Known rows, with every step that occurs
tovo, raba, tigez: [ 2.49  0.69 -0.78 -0.57  0.64  5.01  1.92 -0.18 -1.12  0.46  0.11 -0.61
  0.10  0.41  2.28 -0.55 -0.19  2.71 -0.91 -1.43  1.08  0.14  0.40  0.20
  0.18]
tovo, zilopap, tofi, tigez: [ 0.77  0.69 -1.75 -1.13 -1.93  1.75  0.46 -1.49  0.39  0.40 -1.43 -4.48
  2.99 -0.30 -0.58 -0.38 -2.54  3.07 -0.03 -0.25 -0.95 -0.31 -0.30  1.14
 -0.45]
tovo, zilopap, tofi, sefu: [-0.57  0.60 -1.46 -1.21 -1.71  1.66  0.00 -1.07  0.13  0.20 -1.39 -3.58
  1.45 -0.28  0.49  0.58  2.12  3.21 -0.16 -0.10  0.41  0.22  0.19  1.16
  0.08]
tigez, zilopap, sefu: [-0.08  1.19  0.41 -0.55 -0.66 -2.06 -0.95 -1.15  0.32  0.60  0.94 -0.31
  0.81  2.00  2.23  0.22 -1.51 -0.90  0.02  0.22 -1.85  0.25 -0.04  0.65
 -0.79]
tigez, zilopap, tofi, tovo, sefu: [-1.64  1.02 -2.25 -1.76 -2.77  4.21 -1.33 -1.41  0.27  0.55 -1.09 -4.27
  0.48  4.02  1.87  0.04 -2.78  6.52 -0.17 -0.37  2.74  0.44 -1.15  1.26
 -1.31]
raba, tigez: [ 1.38  0.88 -0.66 -1.02 -0.47  2.96  0.99 -0.59 -0.75  0.17 -0.29  0.71
  0.48  0.53  1.83 -0.22 -0.63  0.62 -0.82 -1.00 -0.29 -0.97  0.14  0.46
  0.91]
tofi, zilopap, sefu, tovo, raba: [ 0.69 -0.81  0.39  0.40  0.15  1.02 -1.93 -0.33 -0.85  0.39 -1.55 -4.93
  0.70  3.47  1.77  0.82 -3.03 -2.99 -0.21 -1.43 -4.77  0.87  0.52  0.02
 -2.37]
tigez, sefu, tovo, raba: [ 0.31 -0.88 -0.25  0.75  0.49  5.93  0.69 -0.71 -1.94 -0.11  0.61 -4.79
 -1.67 -0.49  4.88 -0.18  1.99 -0.39 -0.06 -1.46  0.45  0.90  0.69  0.11
 -3.88]
sefu, tovo, zilopap, tofi, tigez, raba: [ 0.33 -0.80 -0.76 -0.10 -1.17  2.67  0.77 -1.80  0.25  1.38 -1.43 -3.66
  1.58 -2.11  1.24 -0.40 -2.42  1.55  0.08 -1.14 -0.99 -0.64  0.73  0.94
 -3.29]
zilopap, sefu: [ 1.36  0.34  0.30 -0.05 -0.94 -1.85 -2.55 -0.98  0.49 -0.36  0.18 -2.45
 -0.20  1.57  1.68  0.32 -0.94 -2.10  0.19 -0.49 -1.73  0.77  0.63  0.80
 -0.27]
sefu, tovo, raba, tigez, zilopap: [ 0.33  0.58 -0.69  0.01  0.50  5.82  2.27 -0.45 -1.99  1.54  0.10  1.46
  0.20  1.89  3.34 -0.59 -1.04  2.48 -1.11 -0.94  1.56 -0.85 -0.36 -0.19
 -2.41]
tofi, tovo: [ 1.01  0.39 -0.69 -1.10 -0.66 -0.12 -1.26 -0.43 -0.25 -0.22 -1.91 -1.30
 -1.32  3.20  0.32  0.23 -1.80  0.41  0.00 -1.54  3.86  0.03  0.16  1.22
 -1.54]
zilopap, tofi, sefu: [-0.28  0.32 -1.10 -1.97 -0.62 -0.18 -2.47 -1.40  0.56 -0.17 -2.20 -2.72
  0.01  0.36  0.56  0.59  1.85  1.94  0.23 -1.12 -1.61  0.33 -0.33  1.41
  0.51]
zilopap, sefu, tovo: [ 0.62 -0.60  0.33  0.58 -1.26 -1.17 -3.80 -0.97 -0.17 -0.24 -0.34 -2.76
 -1.42  2.84  2.15  0.31 -1.24 -3.54  0.24 -0.55 -0.64  0.28  0.54  0.51
 -2.15]
tofi, sefu, tovo, raba: [ 1.41 -0.62  0.17 -0.14  0.71  3.74 -1.55 -0.16 -1.59  0.34 -1.77 -2.31
 -1.73  0.68  1.80  0.17  2.69  0.44 -0.32 -1.87  0.76  0.96  0.69  0.42
 -1.89]
tigez, zilopap, tofi, sefu, tovo, raba: [-1.46  0.03 -1.13 -1.07  0.54  2.91 -1.26 -1.32 -0.65  1.34 -1.45 -2.46
 -0.46  1.76  1.96  0.12  1.37  4.08 -0.07 -1.04 -0.50  0.47 -0.92  0.79
 -2.64]
tofi, sefu, tovo, zilopap: [-0.06 -0.25  0.00  0.16 -1.74  3.73  0.33 -0.14 -1.75  0.45 -2.16 -1.42
 -0.07  0.15  1.06  0.41  2.76 -0.60 -0.62 -0.47  1.80 -0.26  0.97  0.59
 -1.93]
zilopap, sefu, tovo, tofi, tigez: [ 0.83 -0.78  0.68  0.70 -4.03  3.14 -4.85 -1.52 -0.81  0.02 -1.09 -7.28
  0.98  1.33  0.74 -0.25 -2.58 -3.38 -0.07 -0.74 -2.55 -0.05  0.62  0.37
 -0.24]
raba, tigez, zilopap: [-0.19  1.69 -0.85 -1.21 -0.24  3.16  2.72 -0.69 -0.89  1.09  0.16  3.32
  1.57  0.93  1.93 -0.32 -0.98  1.65 -1.04 -0.46 -0.51 -1.39 -0.51  0.28
  0.53]
tigez, raba: [ 1.64  0.22  0.00 -0.74  0.92 -0.50  1.82 -0.82  0.42  0.70  0.50  0.04
 -1.00 -2.60  2.68  0.17  0.20  0.37  0.35 -1.67 -1.96  0.24  1.52  0.81
 -1.07]
raba, tigez, zilopap, sefu: [ 0.07  1.28  0.25 -0.48 -0.80  1.90  0.05 -1.03 -0.47  0.96  0.60  1.49
  2.13  1.58  2.82 -0.21 -2.12 -0.99 -0.98 -0.01 -1.76 -0.96 -0.18  0.41
  0.47]
raba, tigez, tovo: [ 0.43 -0.08 -0.68 -0.27  0.42  3.57  1.95 -0.92 -1.10 -1.12  0.53  2.94
  0.53  1.78  3.13 -0.29 -0.99 -1.08 -0.83 -1.77 -0.06 -1.19 -0.23  0.54
 -0.08]
tovo, tofi: [ 0.39  0.72 -1.58 -0.64 -2.87  1.92  0.08 -0.74 -0.37 -0.30  0.53 -4.77
 -0.65  0.51  0.94  0.21  0.42  1.48  0.34 -0.60 -0.25  0.32  0.74  0.47
  0.90]

Rows
[ 0.30 -0.29  0.04  1.38 -1.36  3.83  1.85 -0.95 -1.03 -0.95  1.44  0.41
  2.52  1.82  3.89 -0.15 -1.97 -2.89 -1.34 -0.36  0.17 -0.84  0.68  0.38
 -0.34] : raba, tigez, tovo, zilopap, sefu
[-1.48 -0.59 -0.41  0.42 -2.61  5.12  0.06 -1.06 -1.27 -1.02  0.05 -3.35
  3.83  3.04  3.06  0.64 -3.61 -4.37 -1.16 -1.27 -5.89 -1.10  0.12  0.11
  2.40] : raba, tigez, tovo, tofi, zilopap, sefu
[ 1.44 -0.39 -0.77  0.20  0.64  2.09 -0.31 -0.31 -1.08  0.19 -0.62 -2.73
 -2.43  1.87  2.16 -0.09 -0.01  1.25  0.19 -1.54  1.52  0.98  0.47  0.17
 -3.06] : sefu, tovo, raba
[-0.06 -1.12 -0.80 -0.32  0.03  6.49 -1.39 -1.94 -1.18  0.18 -1.29 -7.82
  0.56 -0.76  3.21 -0.68 -0.43  1.28  0.02 -1.72 -1.67  0.48 -0.49  0.68
 -3.56] : zilopap, tofi, tigez, sefu, tovo, raba
[-2.28 -0.50 -1.87  0.42 -2.51  9.08  1.93 -1.59 -1.64  0.22  0.03 -4.34
  1.68 -0.51  4.71 -0.29  0.17  1.28 -0.99  0.08  1.38 -1.39 -0.12  0.43
 -2.59] : raba, tigez, sefu, tovo, zilopap, tofi
[-0.30  0.29 -2.33 -1.80 -1.10 -1.03 -2.64 -1.48  0.85 -0.29 -2.11 -3.66
 -0.87  3.87  0.07  0.27 -2.73  2.86  0.48 -1.35  3.31 -0.05 -0.76  1.64
 -1.38] : zilopap, tofi, tovo
[-0.02 -0.31 -0.05  1.50 -1.09  0.05  0.89 -1.00 -0.32 -1.41  1.75 -1.52
  1.23  1.96  3.14  0.23 -1.43 -2.52 -0.20 -0.15 -0.06  0.34  0.89  0.63
 -1.66] : tigez, tovo, zilopap, sefu
[ 1.33  0.14 -0.05 -0.03  0.64  8.76  3.19 -0.61 -2.01  0.14  1.01 -2.70
  0.73 -1.86  5.16 -0.56  1.62  1.30 -1.19 -1.32 -0.61  0.26  0.70  0.12
 -0.45] : tovo, raba, tigez, sefu
[-0.64  0.61 -1.63 -1.22 -2.66  2.57  1.07 -0.34 -0.68 -0.02 -1.17 -5.66
  1.75  1.44  0.14  0.94 -1.31 -0.35 -0.15 -0.89 -4.57 -0.14  0.39  0.20
  1.65] : tovo, tofi, zilopap
[-0.95 -0.47 -0.56 -0.15 -1.89  3.66 -0.38 -0.97 -1.26 -1.43 -0.16 -2.69
 -0.06  0.65  2.27  0.47  3.23 -1.00 -0.16 -1.70 -1.45  0.18  0.56  0.74
  1.20] : tigez, tovo, tofi, sefu
[-0.52 -0.24 -1.52  0.10 -3.33  2.95 -1.30 -0.80 -1.07 -0.13 -0.11 -5.07
 -1.93  1.91  1.56  0.22 -0.04 -0.07  0.27 -0.73  1.31 -0.11  0.57  0.25
 -1.08] : sefu, tovo, tofi
[-0.19  0.22 -2.24 -1.47 -3.03  4.10 -2.94 -1.31  0.48 -0.37 -1.62 -6.64
 -0.58  3.57  1.34  0.05 -2.48  5.21  0.10 -0.97  2.94  0.95 -0.49  1.37
 -0.76] : zilopap, tofi, tovo, sefu
[-0.53  0.23 -0.98 -0.65 -1.92  5.60  1.65 -1.90 -0.48 -0.02 -0.65 -6.52
  3.50 -2.66  2.22 -0.34 -0.26  1.38 -0.22 -0.04 -1.69 -0.25 -0.08  1.03
 -1.22] : tovo, zilopap, tofi, tigez, sefu
[ 0.11  0.36 -0.06 -0.52 -0.60  7.08  2.18 -0.89 -1.66 -0.20  0.55 -0.94
  1.10 -1.77  4.55 -0.26  1.61 -0.96 -1.00 -0.89 -0.70 -0.99  0.45  0.39
  0.04] : raba, tigez, sefu
[-1.60 -0.75 -0.38  0.36 -2.34  0.91 -0.86 -1.06 -0.40 -1.45  0.25 -5.41
  2.54  3.52  2.17  1.03 -3.07 -4.63 -0.10 -1.21 -6.33  0.09  0.38  0.35
  0.90] : tigez, tovo, tofi, zilopap, sefu
[ 1.02  1.55 -0.75 -0.93  1.01  5.05  3.75 -0.36 -1.28  1.41  0.72  1.69
  1.30  0.74  2.89 -0.60 -1.06  3.72 -1.16 -0.85  0.36 -0.30 -0.22  0.03
 -0.30] : tovo, raba, tigez, zilopap
[ 0.87 -0.11 -0.25  0.47 -0.52  3.20  2.65 -0.90 -1.04 -0.84 -0.43 -0.44
  2.73  0.42  1.28 -0.44 -1.84 -1.08 -0.47 -1.21 -0.37 -0.59  0.18  0.74
 -1.55] : tofi, tigez, tovo, zilopap
[ 1.07  0.61 -0.01  0.54 -2.13 -0.35  0.14 -0.64 -0.01  0.00  0.63 -3.31
  1.15  0.73  1.68  0.23 -0.77 -1.30 -0.20  0.50  0.35  0.58  1.26  0.64
 -0.61] : tovo, zilopap, sefu
[ 1.15 -0.30 -0.80  0.34  1.90  1.52  1.73 -0.66 -0.73 -1.25  1.17 -0.95
 -1.08  1.85  3.26 -0.16 -0.14  1.12  0.07 -2.13  0.28  1.02  0.25  0.46
 -2.13] : tigez, tovo, raba
[-1.43 -0.29 -1.59 -0.64 -1.12  5.66  1.86 -1.42 -0.95 -0.69 -0.78  0.01
  2.83  0.34  2.53  0.01  1.23  1.42 -1.29 -0.97  0.74 -1.32 -0.37  1.00
  0.43] : raba, tigez, tovo, zilopap, tofi, sefu
[-1.77  0.29 -0.27  0.55 -3.91  5.54 -1.17 -1.32 -1.42  1.05  0.96 -2.46
  1.29  2.47  3.43 -0.20 -1.91 -1.24 -0.97  0.32 -0.64 -1.28  0.05 -0.11
  0.06] : raba, tigez, zilopap, sefu, tovo, tofi
[ 0.94  0.11 -2.31 -1.46  0.16  0.28 -1.61 -1.21  0.50  0.08 -1.53 -5.54
 -1.29  3.57  0.70  0.01 -2.61  5.14  0.31 -1.80  4.29  1.09 -0.40  1.44
 -2.18] : zilopap, tofi, tovo, raba
[-1.56  1.22 -2.01 -2.16 -1.15  2.39 -0.06 -1.55 -0.08  1.04 -1.53  0.71
  1.54  3.84  1.03 -0.29 -3.91  3.99 -0.75 -0.70  3.03 -1.65 -1.62  1.23
 -0.64] : raba, tigez, zilopap, tofi, tovo
[ 1.44 -0.72  0.27  0.98 -0.13  0.60 -2.85 -0.68 -0.60  0.06  0.07 -4.32
 -1.74  2.48  2.95  0.02 -0.94 -1.36  0.14 -1.01 -0.24  1.37  0.75  0.30
 -3.02] : zilopap, sefu, tovo, raba
[-1.46 -0.33 -1.31 -0.38 -3.07  3.81 -0.40 -0.36 -1.27  0.15 -1.75 -5.55
  0.61  2.60  0.52  0.97 -2.09 -1.85 -0.02 -1.02 -3.49 -0.61  0.25  0.00
 -0.48] : sefu, tovo, tofi, zilopap
[-0.53  0.24 -0.49 -0.34 -3.32  1.08 -1.44 -0.72 -0.19 -0.11 -0.74 -7.15
  2.35  2.07  0.88  1.08 -2.68 -2.94 -0.11 -0.52 -6.36  0.41  0.70  0.27
  1.94] : tovo, tofi, zilopap, sefu
[ 0.88  0.85  0.36 -0.29  0.01  4.22 -0.18 -0.68 -1.07  1.41 -0.47 -0.42
  1.43  3.64  2.87 -0.43 -3.43  0.94 -1.47 -0.96  2.88 -0.12 -0.07  0.65
 -1.00] : tofi, tovo, raba, tigez, zilopap, sefu
